What can hang from each mark
B: R W
R: B G M X
W: B Y
X: A Q R
Y: W
L: X
G: R

Known rows, with every way that one mark hangs from another
G{R{B M}}: [ 1.15  0.76  2.31  1.20 -0.83 -1.96  1.13  0.53 -0.35 -0.69 -0.84 -2.56
 -2.21  0.62  3.42 -2.31  1.32  0.33  3.83 -1.42  3.96]
R{G M}: [ 2.34  0.74 -0.30  1.36 -1.49 -1.39  0.46 -0.37  0.29 -0.36 -0.13 -1.90
 -1.39 -0.54  0.96 -1.55  1.12 -0.06  4.17 -1.64  2.89]
G{R}: [ 1.60  0.61  0.84  0.71  0.05 -0.25  1.02 -0.29  0.96 -0.34 -0.13 -0.02
 -0.37  0.11  1.95 -0.71  0.38  0.53  2.18  0.75  2.49]
G{R{B M X{Q}}}: [ 1.50 -0.31  4.13  1.00 -0.02 -2.15 -0.02  0.25 -0.49 -0.37 -1.06 -2.57
 -0.67  1.77  4.52 -0.41  2.23  0.04  5.76 -0.69  6.00]
L{X{Q}}: [ 1.01 -1.01  0.16  0.10  0.62 -1.99 -0.96  2.56  1.61 -2.44 -0.05  3.41
  1.10  1.54  0.49  2.47 -1.63 -1.53  1.86  0.56 -0.19]
R{B{W} G M X}: [ 0.07 -0.29  4.11  2.95 -1.11 -1.23  1.30 -0.50 -2.62  1.31 -1.17 -4.51
 -2.04  1.76  2.96 -1.16  2.01  1.75  4.37 -2.62  6.85]
B{R{X}}: [-1.46  0.54  0.90 -0.71 -0.67  1.44  0.48 -0.69 -0.32  3.75  0.27 -0.90
  1.68 -0.84  0.18 -0.36  2.01 -0.23  1.54  1.70  2.15]
L{X{Q R{G}}}: [ 2.13 -0.02  0.62  1.86 -0.32 -2.28 -0.11  3.02  2.54 -3.70  0.82  4.08
  1.98  0.99  1.25  1.75 -3.81 -0.62  4.59  1.12  0.51]
L{X}: [ 0.84 -0.05 -0.35  0.41  0.24 -1.16  0.35  1.96  1.64 -1.78 -0.04  2.26
 -0.10  0.01  0.40  1.39 -1.55 -0.22  1.08  0.24 -0.02]
X{A Q R{G M}}: [ 2.35 -0.13  0.20  2.13 -1.91 -3.33 -0.81  1.89  2.27 -4.13  0.09  1.96
  2.22  1.46  3.32  1.69 -3.97 -0.55  7.12 -0.39  1.18]
X{A Q R}: [ 0.52 -0.70  0.45  0.97 -0.74 -2.19 -1.14  2.19  2.07 -3.81  0.20  3.45
  3.35  1.94  2.54  2.96 -4.84 -0.54  3.78  0.89 -1.07]
X{A R{M}}: [ 0.74  0.26 -0.56  1.15 -2.19 -2.10 -0.16  1.46  2.20 -2.75 -0.32  0.66
  0.50 -0.55  3.39  0.80 -3.29  0.85  3.95 -0.64  0.08]
W{B}: [-1.05 -0.23 -0.53  1.11 -1.19  1.48 -1.88  0.33 -0.53  1.03 -1.04 -0.52
 -0.14  0.46 -0.96 -1.38  0.90  0.55 -2.43 -0.45  0.22]
L{X{R}}: [ 0.86  0.30  0.02  1.10 -0.50 -1.34  0.36  2.69  2.47 -2.59  0.48  3.03
  0.55 -0.63  1.29  1.10 -3.25  0.52  1.97  0.93 -0.36]
R{B G X{A}}: [ 0.94  1.31  3.53  3.02  0.38 -1.09  2.31 -0.11 -0.89 -1.81 -0.14 -2.04
  1.25  2.01  2.84  1.33 -1.94  1.62  6.31 -1.17  4.23]
R{M}: [ 0.59 -0.32 -0.37 -0.30 -1.24 -1.25 -0.78  0.07  0.12  0.28 -0.68 -1.67
 -1.70 -0.68  1.16 -1.01  1.76 -0.38  1.48 -1.43  1.35]
Y{W{B{R{X}}}}: [-2.89 -0.68 -0.01  2.03 -2.32  3.72 -2.31 -0.02 -0.64  3.60 -1.47 -0.07
  0.84  0.40 -1.26 -2.39  1.10  1.64 -3.25 -0.12  2.31]
X{Q R{B}}: [-0.69 -0.38  2.91  1.20 -0.41 -1.98 -0.81  2.40 -0.43 -2.47  0.51  1.31
  1.98  2.21  1.83  0.17 -2.84 -0.72  2.64  0.25 -0.01]
Y{W}: [-1.12 -0.85 -0.15  1.53 -0.91  1.58 -1.10  0.13 -0.05  0.38 -0.80  0.88
 -0.21  0.59 -0.62 -1.00 -0.93  1.40 -2.36 -0.87  0.79]
G{R{B M X}}: [ 1.26  0.47  3.71  1.27 -0.29 -1.44  1.02 -0.24 -0.46  0.23 -1.01 -3.56
 -1.66  0.56  4.43 -1.27  2.34  1.11  5.15 -0.94  6.09]
R{B X}: [-0.96  0.22  4.00  1.00  0.83 -0.27  0.79 -0.04 -1.92  0.39 -0.38 -2.65
  0.14  1.21  2.00  0.34  0.69  1.07  2.28 -0.75  3.19]
R{B M X{A Q}}: [ 0.01 -1.01  3.54  0.78 -0.26 -3.04 -0.92  1.05 -1.01 -1.53 -1.45 -2.38
  0.30  2.72  4.32  1.99  0.33 -0.36  5.82 -2.09  3.97]
B{R{G M} W{Y}}: [-2.64 -0.50  1.19  1.82 -3.67  0.89  0.26 -0.64 -1.78  4.70 -1.05 -0.51
 -1.40  1.22 -0.38 -2.55  2.01  0.82 -1.11 -0.65  3.39]
Y{W{B{R}}}: [-3.04 -0.52 -0.92  1.97 -2.64  3.37 -2.23  0.36 -0.53  3.01 -1.32  0.56
  0.49  0.46 -1.97 -3.02  0.47  1.15 -4.18 -0.41  0.91]

Rows
[-4.00 -1.35  1.09  0.49 -3.45  1.00 -0.74 -0.32 -1.91  5.26 -1.53 -0.36
 -1.66  1.12 -0.28 -2.11  2.53  0.58 -3.28 -0.48  2.20] : B{R{M} W{Y}}
[-0.45 -0.28  2.21  1.72 -0.69 -2.91 -0.44  2.80  0.63 -4.38  0.03  2.30
  2.86  2.97  3.15  2.22 -5.33 -0.48  4.28 -0.10 -0.68] : X{A Q R{B}}
[ 0.43  1.66  2.37  2.91 -1.10 -1.05  1.75  1.25 -0.24 -2.20  0.95 -0.36
  0.74  0.39  1.58 -1.59 -3.13  1.14  3.82 -0.33  1.31] : X{R{B G}}
[ 2.46  0.20  1.47  0.84 -0.50 -1.36  0.59 -0.62  1.67 -0.43 -1.12 -1.69
 -0.64 -0.05  4.66  0.83  1.24  1.25  5.69 -0.16  5.27] : G{R{M X{A}}}
[-1.13 -0.25  3.82  2.40 -0.63 -0.28  1.31  0.13 -1.60  0.50 -1.18 -0.60
 -1.75  2.72  2.33 -1.39 -0.03  1.85 -0.33 -0.68  3.57] : G{R{B{W{Y}}}}
[-4.48 -1.09  1.44  0.74 -2.43  2.01 -0.11 -0.33 -2.02  5.03 -0.96  1.02
 -0.34  1.66 -1.17 -1.28  1.13  0.86 -4.45  0.68  1.11] : B{R W{Y}}
[ 2.11  1.07 -0.49  2.49 -2.41 -2.27  0.83  1.13  2.31 -3.28  0.13  0.52
  0.76 -0.42  3.24  0.35 -3.78  1.08  6.10 -0.77  1.29] : X{A R{G M}}
[-3.46 -1.01  3.78  2.11 -0.87 -0.04  0.39  0.59 -3.21  1.00 -1.32 -0.75
 -1.72  3.27  0.51 -0.91 -0.47  1.65 -3.11 -1.79  1.48] : R{B{W{Y}}}
[ 1.90  0.16  0.54  2.31 -0.93 -2.29 -0.17  1.83  2.23 -4.38  0.70  3.34
  3.61  2.06  2.39  2.53 -5.37 -0.32  5.96  0.73  0.10] : X{A Q R{G}}
[-2.37  0.32  0.56  2.27 -4.00  2.01 -2.20 -0.19 -1.22  3.75 -1.46 -0.62
 -0.64  0.83 -1.37 -3.51  2.23  0.94 -2.13 -0.81  2.29] : W{B{R{G M}} Y}
[-0.11  0.46  2.41  3.18 -2.41 -1.67  1.25  1.23 -0.93 -0.94 -0.18 -1.67
 -1.28  0.71  2.50 -2.34 -1.58  1.45  3.34 -1.71  2.98] : X{R{B{W} G M}}
[ 1.15  0.20  2.68  2.29 -1.59 -3.06 -0.44  2.09 -0.21 -2.80  0.38 -0.21
  0.82  1.79  2.61 -1.06 -1.95 -0.83  6.00 -1.07  2.23] : X{Q R{B G M}}
[ 0.68 -1.23  1.71  0.19  0.92 -0.99 -1.09  0.15  0.68 -1.08 -0.50  0.78
  2.60  2.12  2.37  3.98 -0.86 -0.05  3.76  0.59  2.06] : R{X{A Q}}
[-2.71 -0.38  3.51  2.62 -1.62 -0.28  0.37  1.41 -1.53 -0.26 -0.40  0.43
 -0.46  1.84  1.54 -1.11 -2.54  2.18 -1.35 -0.58  0.79] : X{R{B{W{Y}}}}
[-0.54  0.02  4.57  3.27  0.11  0.02  2.09 -0.58 -2.73  1.03 -0.47 -2.84
 -0.29  2.44  1.77 -0.19  0.24  2.16  2.91 -1.23  5.46] : R{B{W} G X}
[-0.25  0.66  1.24  1.89 -2.15 -2.85  0.59  2.15  0.74 -3.29 -0.52 -0.47
  0.04  0.51  3.99  0.06 -3.71  0.89  4.44 -1.63  0.51] : X{A R{B M}}
[-1.98  0.23 -1.21  0.31 -3.01  1.45 -1.92  0.36 -0.59  3.55 -1.08 -1.50
 -0.31 -0.56 -0.85 -3.15  2.81 -0.51 -1.30 -0.34  1.01] : W{B{R{M}}}
[ 1.23 -0.59 -0.02  1.24 -0.34 -2.92 -0.59  3.69  3.33 -4.85  0.08  5.04
  2.54  1.50  2.46  3.80 -5.41 -0.59  4.10  1.00 -0.92] : L{X{A Q R}}
[-2.59 -0.83 -0.23  1.86 -2.93  3.06 -2.75 -0.02 -0.55  3.79 -1.82 -0.96
 -0.07  0.07 -0.71 -2.90  2.00  1.46 -2.51 -0.85  3.02] : Y{W{B{R{M X}}}}
[-1.74 -1.31  3.26  1.73 -0.77 -1.68 -0.69  2.29 -1.24 -1.46 -0.04  1.32
  1.32  3.10  1.83  0.22 -2.66 -0.12  0.99  0.02  0.53] : X{Q R{B{W}}}
[-3.18 -1.34  5.54  2.19 -0.16  0.55  0.25 -0.30 -3.38  2.10 -1.50 -1.96
 -1.03  3.21  1.76  0.36  0.81  2.67 -1.44 -1.18  4.14] : R{B{W{Y}} X}
[ 0.54  0.32  1.07  0.12 -1.60 -0.32 -0.28 -0.47 -0.08  2.90  0.14 -1.45
  1.53 -0.04  0.97 -0.74  2.77 -1.36  5.54  0.70  4.35] : B{R{G M X{Q}}}
[ 1.52  0.98  3.15  2.71 -0.89 -2.35  1.59  0.05 -0.80 -1.50 -0.86 -3.72
 -0.52  1.29  4.01  0.37 -0.20  1.24  7.74 -2.63  5.59] : R{B G M X{A}}
[-1.20 -0.40  1.24  1.13 -2.44  0.88  0.99 -1.12 -1.31  5.09 -0.68 -2.33
 -0.33  0.05  0.89 -1.49  3.17  0.61  2.29  0.09  5.32] : B{R{G M X} W}
[ 0.27 -0.34  1.95  1.37 -0.06 -2.72 -0.33  3.89  1.29 -3.76  0.30  3.28
  1.40  1.75  1.88  1.55 -3.74 -0.78  3.20  0.41 -0.09] : L{X{Q R{B}}}
[-1.74  0.01  3.90  3.72 -1.10 -0.19  1.58  0.18 -3.04  0.31 -0.76 -0.95
 -1.34  3.40  0.30 -1.46 -1.14  1.94 -0.42 -1.98  2.99] : R{B{W{Y}} G}
[ 0.86  1.40  1.99  2.69 -2.04 -2.02  1.15  1.33 -0.18 -1.90  0.38 -1.68
 -0.64 -0.13  2.47 -2.40 -1.77  0.84  5.00 -1.49  2.37] : X{R{B G M}}
[ 0.34  1.11  0.66  0.41 -1.88  0.35  0.80 -1.01 -0.09  3.47  0.17 -2.38
  0.59 -1.29  0.95 -1.60  2.89 -0.30  4.91  0.40  4.38] : B{R{G M X}}
[-1.87 -0.13 -1.05  2.66 -3.43  2.69 -2.04  0.19 -0.40  2.84 -1.42 -0.45
 -0.27  0.18 -1.42 -3.82  1.01  1.08 -2.01 -1.25  2.41] : Y{W{B{R{G M}}}}
[ 1.99 -0.40  2.69  0.50  0.93 -0.45 -0.10 -0.47  0.88 -0.01 -0.31 -0.06
  1.14  1.23  2.97  1.14  1.32  0.31  4.14  1.43  4.50] : G{R{X{Q}}}
